What can hang from each mark
A: F Z
F: A B P Q
D: F Z
Z: B P Q
B: F Z
P: Z

Known rows, with every way that one mark hangs from another
Z{B{F{P}} Q}: [-2.90  1.02 -0.46  0.03  1.46  0.45  5.26 -0.53 -0.03  0.86  2.32  3.11
 -0.63  0.71 -1.29  0.06 -0.28  0.53  0.62 -1.04  0.05 -1.94 -0.18 -2.61
  1.29]
D{F{A B} Z{Q}}: [ 1.74  0.59 -4.52  3.05 -4.18  1.52 -3.75 -2.24  1.78 -4.10  0.42  0.04
 -0.09 -2.70 -0.02  2.48  0.13  1.53 -2.08  0.47 -2.61 -1.47  1.76  2.36
  1.07]
Z{B P}: [-0.78  1.76  1.52 -2.76  0.75  0.67  0.25  0.65  0.44 -1.58 -1.52  0.76
  0.69  0.92 -0.16 -0.54 -3.33 -1.88  0.07  0.82  1.48 -2.20  0.23 -6.11
 -1.24]
P{Z{B Q}}: [ 0.60  2.00 -0.91 -0.85  0.61  1.17  0.49 -0.06  0.45 -1.36  2.86  1.56
 -0.33 -1.14 -0.59  1.05 -1.47 -0.94 -1.60  0.06 -0.16 -3.15  0.33 -3.65
 -0.69]
D{F{P}}: [ 1.95  1.16 -0.82  0.76 -0.02  1.03 -1.81  0.51  1.05 -3.25 -1.89 -3.04
 -0.34 -0.05 -0.25  1.45  0.65 -2.10 -0.44  1.72  1.48 -0.79 -0.06  2.67
 -1.25]
D{F{A} Z{B P}}: [ 2.18  1.55 -2.04  2.70 -3.07  1.10 -7.36 -2.57  1.72 -2.78 -1.66 -0.89
  0.82 -2.62  0.43  0.45 -2.64 -0.22 -2.97  0.88 -1.37 -2.68  0.69 -1.43
 -1.35]
Z{B}: [-0.87  1.13 -0.28 -2.56 -1.36  1.56  2.03 -0.02  0.83 -4.42  0.13  0.85
 -1.13 -1.98  0.34  0.54 -2.21 -1.63  0.70  1.15  0.68 -1.70  3.04 -2.88
  1.11]
B{Z}: [ 1.70 -0.13 -1.15 -1.52  0.07 -1.04  0.65 -0.27 -1.09 -3.37  0.40  0.01
 -2.08 -1.99  1.62 -1.29 -0.49 -2.47  0.85  1.75 -0.44 -0.82  3.74  0.97
 -1.21]
A{F{B P{Z{Q}}}}: [-3.68  1.07  1.78 -2.46 -2.48  1.33 -1.32  1.91  3.00 -0.05 -0.03 -2.67
  1.31 -0.68  0.01  1.53  0.81 -0.22 -0.79 -0.37  0.39  2.81 -1.42 -0.82
 -0.88]
B{F{A P} Z{Q}}: [ 1.16 -2.09 -0.94  2.10  3.15 -2.48  1.16 -2.27 -2.24  3.86  1.84  1.23
 -1.18  1.41  0.13 -2.32  2.62 -0.24  1.11 -3.03 -1.11 -0.89  1.43  3.15
 -0.26]
P{Z}: [ 2.67  0.59 -0.89 -0.92 -0.34  0.10 -1.95  0.69  0.13 -2.53  0.73 -2.16
 -1.19 -1.00  1.08  0.57 -0.41 -3.26 -2.30  1.27  0.85 -2.48  1.03 -1.67
 -2.66]
A{F{P} Z{Q}}: [-2.50  2.02  2.01 -0.30 -2.85  2.14  1.45  2.69  0.14 -0.73 -1.43 -2.97
  1.23 -1.09 -0.03 -0.30  0.78  1.28  1.12  2.99  1.34  4.60 -6.18 -0.21
 -0.54]
A{Z{B{F} Q}}: [-2.18  0.98 -0.36  0.49 -2.79  1.59  3.57 -0.96 -1.39 -1.65  2.26  2.24
 -0.49 -2.37  0.29 -0.85 -1.11  0.73  0.06  2.72 -0.37  0.05 -1.95 -3.40
  1.73]
D{F Z{P Q}}: [ 1.86  2.56 -3.27  3.19 -1.65  0.11 -3.38 -0.14  0.73 -2.74 -1.22 -0.99
  0.04 -1.04  0.08  0.70 -1.56 -0.37 -3.31  3.38 -0.86 -2.62 -2.24 -0.99
 -3.37]
D{F Z{B Q}}: [-0.21  2.84 -3.80  2.75 -3.68  1.69 -2.24 -1.84  1.93 -4.37  1.13  1.13
 -0.53 -4.34 -0.14  1.62 -2.10  0.68 -2.89  2.75 -2.08 -2.55  0.39 -1.07
 -0.41]
P{Z{B{F} Q}}: [-0.69  1.05 -0.98  0.44  0.25  0.15  0.18 -1.08  0.31  0.68  4.01  2.04
 -0.45 -1.10 -0.12  0.21 -1.25 -1.18 -2.61 -0.10 -0.82 -3.45  0.13 -3.81
 -0.70]
F{A B P{Z} Q}: [ 1.71 -0.77  2.06 -2.29  3.01  0.71 -1.17  1.28  1.50  3.12 -1.07 -0.84
  1.49  3.50 -2.62  3.55  3.41  3.20  1.02 -6.80  0.65  2.08  1.20  2.27
  1.41]
A{F{Q} Z{B}}: [-4.44  1.40  2.81 -1.09 -4.40  2.10 -0.26  1.88  1.58 -0.65 -0.45 -0.41
  2.02 -3.66  0.51 -0.09 -2.63  2.13  0.21  3.99 -0.05  4.60 -3.93 -1.55
  1.93]
Z{B{F{A}} P Q}: [-1.11  0.32  0.14  0.84  3.09 -0.47  2.31 -0.62 -0.91  3.02  0.94  3.57
  1.39  3.36 -1.20 -1.35 -2.19  0.24  0.46 -1.29  0.11 -3.28 -1.81 -4.27
  0.58]
B{F Z}: [-0.94 -2.25 -1.27  0.95 -0.48 -2.98 -0.08 -2.46 -1.42  0.87  2.74  1.00
 -2.36 -2.11  2.56 -2.89 -0.18 -3.03 -1.18  1.38 -1.56 -1.44  3.24  0.60
 -1.26]
F{A P Q}: [ 4.73 -0.67  1.35 -0.97  5.54 -0.11  1.80  3.31 -0.55  1.49 -4.75 -2.68
  0.15  5.03 -2.28  1.87  3.12  2.03  3.59 -4.13  2.88  1.48 -0.26  5.37
  0.66]
Z{B P Q}: [-0.94  2.65  0.41 -1.63  2.99  0.82  3.90  1.46 -0.30 -0.32 -0.18  3.16
  1.06  2.69 -1.67 -0.15 -2.88  0.10  1.09  0.35  1.00 -2.79 -1.87 -5.59
 -0.32]
B{F{A} Z{P Q}}: [ 1.39 -2.35 -1.12  2.62  3.35 -3.37 -0.30 -2.23 -2.67  4.23  1.79  2.25
 -0.20  2.16  0.93 -3.46  0.10 -1.09  0.20 -1.17 -1.47 -2.31  0.51  0.91
 -0.93]
A{Z{P Q}}: [ 1.06  1.68  0.25 -0.21 -0.34  1.00  2.80  1.83 -2.34 -1.98 -1.22 -0.33
  0.19  1.05  0.06 -0.89 -0.68 -0.11  0.66  3.55  1.50  0.37 -4.44 -3.13
 -1.30]

Rows
[ 1.08 -2.71  0.57  1.44  3.65 -3.27 -0.29 -1.33 -1.53  5.22  0.59  0.64
 -0.83  1.49  0.16 -1.83  2.27  0.45  0.73 -3.21 -0.79  0.59  1.80  4.05
 -0.24]	B{F{A P Q} Z}
[ 1.71 -2.24  0.63  1.63  3.13 -2.08 -0.79  0.12 -0.59  4.92 -0.33 -1.49
 -0.27  2.99 -0.36 -0.03  2.39 -0.11 -0.78 -3.10  0.99 -0.47 -0.38  2.60
 -0.75]	B{F{A P{Z} Q}}
[ 4.47 -0.25  1.05 -0.65  0.47  1.69 -0.13  0.68 -1.60 -1.79 -3.73 -4.13
 -0.41  1.65 -0.50  0.27  3.19  0.18  2.80 -2.23  2.60  1.72 -0.73  2.41
  0.00]	F{A{Z} P}
[ 1.91 -0.36 -0.74  0.41 -1.10  1.88 -3.44 -1.11  1.80 -2.64 -1.31 -2.05
  0.70  0.24 -0.65  2.42  1.50 -0.38  0.40 -1.45  0.20  0.07  1.90  3.75
  1.53]	D{F{A B P}}
[-4.35  1.91  4.13 -1.27 -2.90  1.48 -1.47  2.39  1.24  1.33 -1.47 -0.43
  3.21 -1.65  0.15 -0.86 -3.48  1.95 -0.25  3.72  0.50  4.32 -5.83 -3.82
  0.21]	A{F{Q} Z{B P}}
[-2.81  0.30  1.95 -0.96  1.77 -1.16  0.56  0.16  0.32  2.86 -0.08  2.17
  1.01  1.88 -0.29 -1.17 -3.08 -0.83 -1.09  0.15  0.60 -1.95 -0.76 -5.42
 -0.78]	Z{B{F{Q}} P}
[ 2.74  0.27  2.61 -0.89  3.02  1.42  1.32  1.82 -0.69  1.70 -3.32 -1.14
  1.06  2.61 -2.45  1.40  2.19  3.76  3.32 -3.63  2.04  3.03 -1.74  2.54
  1.99]	F{A{Z{B}} P Q}
[ 1.63  0.91 -0.67 -0.88  3.18 -1.48  1.88  0.73 -1.91 -0.53  0.24  1.65
 -0.51  1.25  0.19 -1.76 -0.98 -1.30  1.13  1.13 -0.19 -1.57  0.30 -1.04
 -2.21]	B{Z{P Q}}
[-1.14 -1.84  0.74  0.97  3.12 -4.26 -0.24 -0.55 -1.54  5.02  1.22  2.03
 -0.40  1.23  1.07 -2.95 -0.91 -1.17 -1.26  0.60 -1.10 -0.70  0.25 -0.45
 -2.16]	B{F{Q} Z{P}}
[ 1.98 -0.33  0.41 -1.89  1.19  1.72 -0.96 -0.34  0.88  0.50  0.04 -1.24
  0.65  2.41 -1.77  2.72  3.66  1.20  1.03 -6.27  0.42  0.40  1.67  0.70
  0.83]	F{A B P{Z{Q}}}
[ 2.10  1.11 -3.28  2.85 -4.55  1.80 -6.23 -3.06  2.02 -4.78 -0.56 -0.89
 -0.33 -4.60  0.72  1.23 -1.80  0.06 -2.53  1.17 -1.90 -2.30  2.66  0.84
  0.34]	D{F{A} Z{B}}
[-0.95 -1.65 -2.05  1.82  1.08 -2.90  2.41 -1.96 -2.00  1.66  3.57  2.76
 -2.04 -0.83  1.47 -2.61  0.26 -1.64 -0.48  1.11 -1.86 -1.84  1.82  0.91
 -0.57]	B{F Z{Q}}
[-2.80  0.58 -1.48  0.44  0.40  0.32  5.03 -0.82 -0.16 -0.19  3.04  3.92
 -0.84 -0.23 -0.50 -0.18 -1.48  0.10  0.32  0.45 -0.51 -2.72  0.58 -2.62
  2.03]	Z{B{F} Q}
[ 1.65  1.43 -3.03  2.63 -2.59  0.05 -3.66  0.23  1.74 -3.31 -1.39 -1.55
 -0.81 -2.91  0.39  1.93 -1.12  0.47 -3.22  3.41 -1.12 -0.81  0.16  2.23
 -1.66]	D{F{Q} Z}
[-1.13 -2.26 -0.51  1.05  1.56 -3.62  0.97 -1.05 -1.26  3.09  2.32  2.10
 -1.63 -0.74  1.44 -2.15 -0.13 -0.92 -0.85  0.83 -1.58 -0.38  2.16  1.85
 -0.44]	B{F{Q} Z}
[ 0.96 -0.33  0.86 -1.84 -0.89  2.68  1.34 -0.24 -0.27 -1.10 -1.22 -1.03
  0.55  1.59 -1.52  1.99  3.76  2.56  2.80 -4.22  0.77  2.84  0.21  0.97
  2.57]	F{A{Z{Q}} B P}
[-1.75 -0.22 -1.39 -2.74 -1.50  0.40  2.63 -0.63  0.45 -3.17  2.30  2.45
 -1.06 -1.51  0.39  0.94  0.18 -0.22  0.83 -0.12 -1.59  0.15  4.19 -0.63
  1.47]	F{B{Z{Q}}}
[ 1.59 -3.20 -1.04  1.86  1.61 -2.25  0.85  0.23 -1.09  2.24 -0.51 -0.40
 -0.89  2.15  0.73 -0.55  0.67 -0.57  0.19 -0.30  0.51 -1.04  1.00  3.62
  1.21]	B{F{A Q}}
[ 1.05  1.74  0.58  0.87  1.77  0.85 -2.66  0.78  1.96  0.24 -0.44 -1.01
  1.03  0.20 -1.67  2.39 -0.18  0.21 -1.47  0.18  0.57 -0.46 -1.20  1.77
 -0.87]	D{F{P{Z{B}} Q}}
[-1.01 -1.15 -0.52 -0.10 -1.32  0.28  0.45 -2.08  0.30 -1.13  1.20  1.38
 -0.84 -1.31  0.79 -0.64 -1.51 -1.48  0.03 -0.39 -0.18 -2.30  3.15 -1.52
  1.99]	Z{B{F{A}}}
[-0.43  0.29 -2.23  0.58 -2.10  0.96 -1.64 -1.48  1.52 -3.65  1.90  1.28
  0.05 -2.33  0.34  1.46 -0.86 -0.96 -0.86  2.05 -1.77 -0.88  2.49  2.00
  1.28]	D{F{B{Z{Q}}}}
[ 2.27  1.44 -0.57  1.02  0.06  1.03 -3.79  0.00  1.34 -2.11 -0.74 -3.13
  0.00 -0.45 -0.26  1.58  0.53 -2.30 -1.91  1.19  1.01 -1.38 -0.52  1.66
 -2.18]	D{F{P{Z}}}
[-1.29 -1.55  0.84  0.52  3.05 -3.46  1.24 -0.63 -1.04  4.58  1.34  0.99
 -1.41  0.56  0.35 -1.70  1.62 -0.33 -0.32 -1.34 -0.69  0.74  1.12  1.85
 -1.56]	B{F{P Q} Z}
[-4.02 -0.31  1.24 -2.39 -2.66  0.50  0.19  3.15  2.99 -0.85 -1.04 -1.30
  1.33 -0.81  0.52  1.61 -1.12  0.69  0.24  1.98  0.15  3.51 -0.33  1.30
  1.48]	A{F{B Q}}
[ 3.05 -0.42  1.48 -0.21  2.04  0.71  0.14  1.61 -1.16  0.91 -2.72  0.37
  1.59  2.14 -1.17  0.28 -0.90  2.69  2.30 -0.71  1.04  1.22 -1.66  1.04
  2.33]	F{A{Z{B P}} Q}
[-3.96  0.16  0.84 -2.19 -2.96  0.26 -0.90  1.25  2.06 -1.00  0.24 -0.45
  1.28 -1.50  1.17 -0.16 -1.35 -0.61  0.09  1.90 -0.80  2.31  0.01 -0.67
  0.06]	A{F{B{Z{P Q}}}}
[-1.66  1.27 -0.55  0.07 -2.14 -0.92 -1.57 -0.61  0.76 -0.31 -0.71  0.31
 -0.80 -1.70  0.76 -0.65 -2.18 -0.27 -3.26  0.97 -0.64 -1.71  0.19 -5.52
 -2.93]	D{Z{B{F{Q}} P}}
[-2.18  1.42  0.93  0.34 -1.20  0.96  2.37 -0.47 -1.66  0.33  1.16  2.22
  0.66 -0.35 -0.07 -1.56 -1.88  0.55 -0.35  2.45  0.15 -0.22 -3.91 -5.66
  0.02]	A{Z{B{F} P Q}}
[ 1.40 -3.42 -1.58  1.95  0.12 -2.82 -1.66 -3.18 -1.87  1.35  1.93  0.66
 -1.71 -1.14  2.35 -2.93  0.53 -2.27 -0.11 -0.50 -1.64 -1.66  3.90  2.86
  0.06]	B{F{A} Z}
[ 1.41 -2.75 -2.32  2.74  1.74 -2.68  0.84 -2.72 -2.43  2.36  2.86  2.32
 -1.38  0.14  1.25 -2.66  0.88 -0.89  0.63 -0.82 -1.99 -1.96  2.43  3.23
  0.71]	B{F{A} Z{Q}}
[-0.40 -1.07  0.21  0.60  0.37 -1.68 -0.31 -0.56 -0.35  1.99  0.81 -2.14
 -1.62  0.75  0.96 -0.75  1.80 -2.91 -2.28 -0.62  1.07 -1.37  0.01 -0.95
 -2.80]	B{F{P{Z}}}
[-1.12 -1.53  0.13  0.38  0.92 -2.78  0.17 -2.08 -1.30  2.30  1.74 -0.06
 -2.16 -0.81  1.43 -2.54  1.68 -2.35 -0.72 -0.78 -0.70 -0.31  2.20  0.52
 -2.30]	B{F{P} Z}
[ 3.27 -0.24 -0.99  0.35 -0.85  2.12  1.14 -0.51 -1.58 -3.03 -0.87  0.15
 -0.10 -0.28 -0.07  0.00 -0.05  0.87  2.55  0.01  0.52 -0.33  0.30  1.13
  2.92]	F{A{Z{B Q}}}
[-0.96 -1.42  0.69  0.39  2.27 -2.22  2.67  1.35 -0.47  3.15 -0.80 -1.11
 -1.22  2.51 -0.12 -0.14  1.81 -0.66 -0.42 -0.58  1.52  0.22 -0.61  1.41
 -1.12]	B{F{P Q}}
[-2.31  1.30  0.58  0.33 -4.27  1.88  1.16  2.22 -0.08 -2.25 -0.42 -1.82
  1.01 -2.41  1.05 -0.67 -0.96  0.69  0.54  5.14  0.48  3.48 -5.02 -0.11
  0.48]	A{F Z{Q}}
[ 3.03  0.31  1.60 -1.05  0.14  2.35 -0.23 -0.14 -0.99 -1.58 -2.90 -2.59
  0.03  0.69 -0.88  0.39  2.23  0.81  2.73 -2.87  1.99  1.51 -0.19  0.76
  0.89]	F{A{Z{B}} P}
[-2.57  1.38  3.48 -1.07 -2.36  1.38  0.08  3.52  0.87  0.60 -2.68 -3.58
  1.62 -1.07 -0.01  0.20  0.44  1.91  0.74  2.81  1.56  5.99 -5.73  0.77
 -0.46]	A{F{P Q} Z}
[-1.98 -0.44  1.11 -3.28  1.39 -1.02  1.55  1.36  0.90  0.84  0.38  2.73
  0.56  0.93 -0.63  1.24 -0.62  1.61  0.60 -0.81 -1.06  1.65  2.23 -0.72
  0.87]	F{B{Z{P}} Q}
[ 1.22 -2.73  0.13  2.15  0.91 -1.92  0.03  0.01 -1.77  3.23 -0.79 -0.34
  0.03  2.05  0.69 -1.30  0.33  0.09 -0.20  0.30  0.50 -0.06 -1.33  1.72
  0.68]	B{F{A{Z{P}} Q}}
[ 1.97 -0.77  1.02 -2.44  0.11  1.62 -2.72 -0.74  1.22 -0.16 -0.59 -2.31
  0.49  1.55 -1.06  2.51  3.46  0.27  0.46 -6.01  0.64  0.68  2.78  0.43
  0.36]	F{A B P{Z}}
[ 4.14 -0.30  2.09 -0.47  3.34  0.76  1.34  2.61 -1.29  1.46 -4.26 -2.61
  0.67  3.59 -2.03  1.36  3.16  3.17  3.37 -2.96  2.54  3.21 -2.27  4.22
  1.06]	F{A{Z} P Q}
[-4.21  0.66  1.61 -2.66 -2.24  0.81 -0.04  1.43  2.43 -0.49 -0.17 -1.54
  0.95 -1.21  0.26  0.59  0.75  0.16  0.82 -0.17 -0.23  3.64 -0.09  0.39
 -0.13]	A{F{B{Z{Q}} P}}
[ 1.31 -2.32 -0.16 -1.85  1.41 -0.35  0.23 -0.05  0.49  0.40  0.11  2.25
  0.56  0.92 -0.73  1.68  0.82  2.77  2.47 -3.39 -1.56  1.71  4.58  4.07
  3.95]	F{A B{Z} Q}
[-4.73  1.37  2.05 -1.15 -4.52  1.90 -0.12  1.89  0.86 -0.34 -0.12 -0.56
  2.78 -1.00  0.56 -0.36 -1.53  1.45 -0.18  3.61 -0.15  4.11 -5.67 -3.61
  0.33]	A{F{B} Z{P Q}}
